Every row comes from one small tree of marks. The marks that hang from a mark follow it in brackets, in alphabetical order. Every link used is in the known rows. Which tree was each row made from?
Known rows:
K[E F Z]: [-0.76 -2.25  1.23 -1.46  1.41 -3.22 -0.98 -0.39  1.13 -0.80 -1.20 -1.99
  0.03  1.06  0.64  1.72 -0.15  2.31  0.23  1.14  1.35]
E[K[A]]: [-1.18 -1.42  1.32 -3.32  0.33  0.35  0.67 -1.35  0.84 -3.62 -3.49 -2.50
 -0.60  0.58  0.39  0.53  0.37  0.73 -0.57  1.47  0.79]
E[K]: [-1.38 -1.00  0.69 -1.85 -0.74 -0.61  1.01 -1.71  0.66 -2.67 -3.38 -0.82
 -0.47 -0.12  0.41 -0.05 -0.29  0.49  0.96  1.07 -0.76]
K[A F Z]: [-0.16 -2.00  1.61 -1.09  2.08 -2.34 -0.47 -0.73  0.62 -1.97 -1.84 -3.12
  0.83  1.95 -0.19  1.98  0.63  1.17 -0.72  1.17  1.75]
S[K[A E W Z]]: [-0.19 -2.37  1.36 -2.69  0.85 -0.67 -1.56  1.02  1.75 -2.63 -2.61 -2.80
 -5.16  2.06  3.23  1.77  3.62  2.50 -2.68  3.74  4.76]
S[K[A[C] F]]: [-1.30 -1.71  1.90 -2.37  2.31 -1.87 -1.10 -0.76  0.13 -3.04 -2.34 -2.31
  0.10  1.22 -1.68  1.49  0.89 -0.51 -2.96  1.97  0.66]
Z[K[F]]: [-0.41 -0.52  2.24 -0.34  1.18 -0.98  0.37 -0.79  0.04 -0.24 -1.34 -1.71
  0.90  0.07 -0.23  1.67 -0.58 -0.55 -0.81  0.41  0.76]
Z[K[A[C] E W]]: [-0.12 -2.67  1.77 -3.40  0.51 -0.05 -0.44 -0.51  0.71 -2.14 -2.40 -2.28
 -3.46 -0.18  1.30  2.51  1.37  2.34 -1.92  2.83  2.74]
T[A]: [ 0.50 -1.86  1.59 -1.41 -1.51 -1.53  0.63  0.17 -0.09 -3.17 -2.17  0.31
 -1.59 -1.21 -0.36  0.73 -0.60  0.41 -0.27  0.94 -0.90]
B[K[E F W Z]]: [-0.61 -1.70  1.29 -2.11  1.38 -2.59 -0.70 -0.17  1.09 -0.60 -1.73 -3.10
 -1.37  0.92  2.42  1.79  0.34  2.48 -0.11  1.69  3.99]
Z[K[A W]]: [ 0.58 -1.08  2.29 -1.73  0.39  1.22  0.36  0.08  0.44 -1.95 -2.61 -2.39
 -2.88  0.50  2.15  1.92  1.93  0.80 -2.06  2.32  3.41]
B[K[W]]: [-0.70 -0.17  1.79 -1.60 -0.26  0.05  0.56 -0.33  0.22 -1.71 -2.80 -1.10
 -2.11 -0.16  2.50  0.76  0.67  0.97 -0.36  1.88  2.58]
Z[K[A]]: [-0.15 -0.87  2.42 -1.37  0.78  1.32  0.63 -0.24  0.32 -1.56 -2.06 -2.18
 -0.97  0.22  0.50  2.20  0.74 -0.04 -1.82  1.45  2.08]
E[K[A F W]]: [-0.50 -1.68  1.46 -3.76  1.29 -1.26 -0.06 -1.01  0.99 -3.56 -3.23 -3.85
 -0.75  1.54  1.37  0.29  0.71  1.25 -1.45  1.91  2.33]
Z[K]: [-0.23 -0.48  1.83 -0.08 -0.30  0.44  0.87 -0.78  0.10 -0.71 -1.99 -0.55
 -0.81 -0.54  0.44  1.64  0.22 -0.27 -0.29  1.00  0.59]
B[K]: [-1.34 -0.09  2.02 -1.30  0.18  0.21  0.95 -0.73  0.02 -1.47 -2.38 -0.92
 -0.14 -0.46  0.75  1.08 -0.56  0.08 -0.07  0.89  1.13]
C[A]: [-0.28 -2.25  1.12 -0.30  0.56 -0.98  1.10  0.61  0.27 -1.74 -2.57 -0.01
 -2.01 -0.22  0.45  1.29  0.88  0.93 -0.41  2.16  0.04]
A[C]: [-1.05 -1.69  1.04 -0.83 -0.46 -1.82  0.21 -1.72 -0.33 -2.32 -2.70  0.67
 -0.23 -0.52 -1.13  1.01 -0.27  0.84  0.93  1.36 -1.72]
Z[K[A F J W]]: [ 0.68 -1.88  2.80 -2.24  1.42  0.86 -0.02  0.03  1.22 -1.35 -2.38 -3.87
 -1.02  0.77  2.67  2.17  0.81  1.54 -2.07  2.34  4.52]
B[K[A[C] E J W]]: [-0.76 -2.76  1.96 -4.90  0.53  0.98 -0.34 -0.43  1.37 -2.79 -3.25 -3.00
 -2.49 -0.50  2.62  2.27  0.11  3.64 -1.15  3.21  4.38]
S[K[W Z]]: [ 0.05 -1.23  0.54  0.27 -0.55 -1.75 -0.64 -0.36  0.70 -1.60 -2.99 -0.81
 -3.89  1.54  2.25  0.85  3.06  0.84 -0.72  3.11  2.56]
B[K[A[C] F W Z]]: [-0.40 -2.16  0.89 -1.81  2.09 -2.93 -0.35 -2.15  0.09 -2.03 -2.71 -3.75
 -0.07  1.23 -0.20  2.39  0.73  1.31 -0.58  1.73  2.98]

Write each row's tree:
[ 0.11 -2.17  2.45 -2.61  0.66 -0.03 -0.51  0.53  1.75 -0.19 -1.87 -2.76
 -1.92 -0.02  3.46  1.91 -0.14  2.75 -1.05  2.21  4.09] => Z[K[E F J W]]
[ 0.34 -2.57  3.05 -3.95  1.71  0.83 -0.81  0.89  1.92 -1.25 -1.94 -4.35
 -1.95  0.66  3.48  2.51  0.61  3.00 -2.54  2.68  5.50] => Z[K[A E F J W]]
[-0.54 -1.92  2.24 -2.02 -0.21  1.46  0.31 -0.06  1.52 -0.38 -2.00 -1.39
 -1.71 -0.93  2.46  2.17 -0.65  2.18 -0.32  1.90  2.58] => Z[K[E J]]
[-0.52 -3.12  2.48 -3.70  2.17 -0.22 -0.58 -0.92  1.28 -1.25 -1.81 -3.63
  0.46 -0.23 -0.11  3.18 -1.12  2.08 -1.66  1.74  2.57] => Z[K[A[C] E F J]]
[ 0.32 -2.99  0.89 -1.72 -0.83 -0.92 -0.58  0.00  2.03 -1.21 -2.84 -1.27
 -3.37  0.64  4.20  1.57  1.06  4.40  1.12  3.10  3.70] => K[E J W Z]
[-0.34 -1.67  1.59 -1.65  0.76  0.89  0.65 -1.15  1.11 -1.59 -3.01 -3.33
 -0.15  0.52  1.76  2.62  0.22  1.71  0.21  1.88  4.11] => B[K[A J Z]]
[ 0.23 -1.85  0.67 -0.02 -0.92 -0.64 -0.52 -0.33  1.37 -1.30 -3.45 -1.06
 -3.69  1.33  3.39  1.07  2.50  1.69 -0.15  3.52  3.63] => S[K[J W Z]]
[-1.04 -2.22  2.72 -4.07  0.89  1.91 -1.15  1.39  2.18 -2.80 -2.60 -2.57
 -2.89  0.75  2.70  1.64  1.35  2.18 -3.12  3.34  3.97] => S[K[A E J]]
[-0.47 -3.04  2.13 -3.42  0.67  1.17  0.00 -0.87  1.33 -1.63 -2.53 -2.61
 -1.14 -0.70  0.66  3.15 -0.38  2.47 -1.17  2.37  2.37] => Z[K[A[C] E J]]
[ 0.38 -1.48  2.22 -0.92  0.33 -0.13  0.11 -0.36  0.96 -0.32 -2.31 -2.21
 -0.85  0.13  2.62  1.67  0.02  1.30 -0.50  1.94  3.17] => Z[K[F J W]]
[-0.21 -1.32  2.56 -3.19  0.32  2.13  0.36  0.08  1.10 -2.53 -3.48 -2.91
 -2.07  0.11  3.57  1.57  0.85  2.22 -1.24  2.73  4.93] => B[K[A J W]]
[-0.25 -2.31  2.84 -3.40  0.69  2.53  0.03  0.57  1.75 -1.29 -2.05 -3.05
 -1.76 -0.19  2.50  2.77  0.05  2.41 -1.78  2.31  3.93] => Z[K[A E J]]
[-0.07 -3.63  0.90 -3.02  1.80 -3.63 -1.50 -0.96  0.96 -2.42 -2.10 -3.32
 -1.43  1.65  0.59  2.29  1.16  3.40 -0.76  2.63  2.60] => K[A[C] E F W Z]
[-0.69 -1.33  2.56 -1.94  1.56 -0.92 -0.32  0.11  0.84 -0.26 -0.86 -2.25
 -0.17 -0.10  0.61  1.97 -0.73  0.79 -1.35  0.80  1.61] => Z[K[E F]]
[ 0.93 -2.73  1.17 -1.42 -0.16  0.00 -0.17 -0.53  1.49 -2.43 -3.39 -2.50
 -2.62  1.49  3.21  1.97  2.03  3.22  0.15  3.20  4.19] => K[A J W Z]
[-0.48 -1.55  1.55 -1.03  2.45 -2.06 -0.99 -0.04  0.78 -1.98 -1.98 -3.31
 -0.45  2.52 -0.16  1.80  1.93 -0.17 -2.40  1.87  2.75] => S[K[A F Z]]
[-0.41 -2.77  0.69 -2.52  1.42 -1.29  0.25 -2.17  1.81 -2.23 -3.25 -4.64
  1.38  1.59  0.58  1.48 -0.33  1.71  0.55  1.47  2.40] => E[K[A F J Z]]
[-0.93 -3.39  1.86 -4.19  0.54  0.28 -0.61 -0.63  1.46 -3.13 -2.73 -1.80
 -1.13 -0.31  0.86  2.20 -0.52  3.50 -0.65  2.71  1.68] => K[A[C] E J]
[-1.48 -2.24  0.53 -3.29  0.21 -0.86  0.69 -2.77  0.40 -3.99 -3.78 -1.99
 -0.02  0.10 -1.55  0.93 -0.20  0.77 -0.03  1.65 -0.73] => E[K[A[C]]]
[-0.54 -1.60  2.71 -3.09  1.06  1.34 -0.08  0.46  0.97 -1.74 -1.62 -2.62
 -1.99  0.08  1.32  2.54  0.68  1.39 -2.27  1.73  2.95] => Z[K[A E]]
[-0.05 -2.60  1.17 -1.69  1.04 -3.54 -1.24  0.16  1.33 -1.10 -1.75 -2.10
 -1.89  1.47  2.27  1.40  0.95  3.14 -0.03  2.09  2.79] => K[E F W Z]
[ 0.56 -3.55  1.84 -3.40  1.60 -1.34 -1.34  0.57  2.34 -1.85 -2.27 -4.14
 -1.80  1.97  3.56  2.29  1.06  4.33 -1.00  3.09  5.22] => K[A E F J W Z]
[-0.32 -2.58  2.35 -3.36  0.54 -1.12 -1.15  0.92  1.83 -1.65 -2.18 -2.05
 -1.76  0.52  3.71  1.03 -0.16  3.64 -0.68  2.48  3.33] => K[E F J W]
[-0.15 -2.70  1.25 -1.98  0.82 -2.03 -1.76  0.65  2.31 -0.94 -2.35 -2.83
 -2.92  1.67  3.52  1.46  1.65  2.97 -1.18  3.41  4.63] => S[K[E F J W Z]]
[-0.30 -3.67  1.66 -4.44  0.08  0.14 -0.86 -0.16  1.59 -3.34 -3.30 -1.98
 -2.89  0.17  2.54  1.90  0.79  4.26 -0.96  3.69  3.07] => K[A[C] E J W]
[ 0.67 -2.80  1.59 -1.72  1.31 -1.40 -0.71 -0.40  1.45 -1.92 -2.77 -3.71
 -0.86  1.96  2.60  1.90  1.32  2.90 -0.35  2.62  4.21] => K[A F J W Z]
[-1.48 -1.34  2.41 -2.76  1.62 -1.72 -1.52  1.12  1.22 -1.66 -1.35 -1.64
 -1.34  0.97  0.89  0.84  0.51  0.74 -2.82  1.83  1.77] => S[K[E F]]
[-0.58 -2.67  0.90 -1.17  2.04 -3.60 -0.52 -2.10  0.17 -2.18 -2.18 -2.50
  1.42  1.41 -1.97  2.31  0.23  1.10  0.06  1.30  0.37] => K[A[C] F Z]
[ 0.07 -1.50  0.89 -0.50 -0.68 -0.18  0.60 -1.08  1.10 -0.78 -3.36 -1.77
 -1.95  0.16  3.37  1.62  0.70  2.27  1.50  2.41  4.05] => B[K[J W Z]]
[ 0.06 -1.57  2.24 -2.70  0.07  1.76 -0.75  0.99  1.45 -3.06 -3.59 -2.23
 -3.77  1.28  3.59  1.01  2.67  1.64 -2.82  3.84  4.52] => S[K[A J W]]
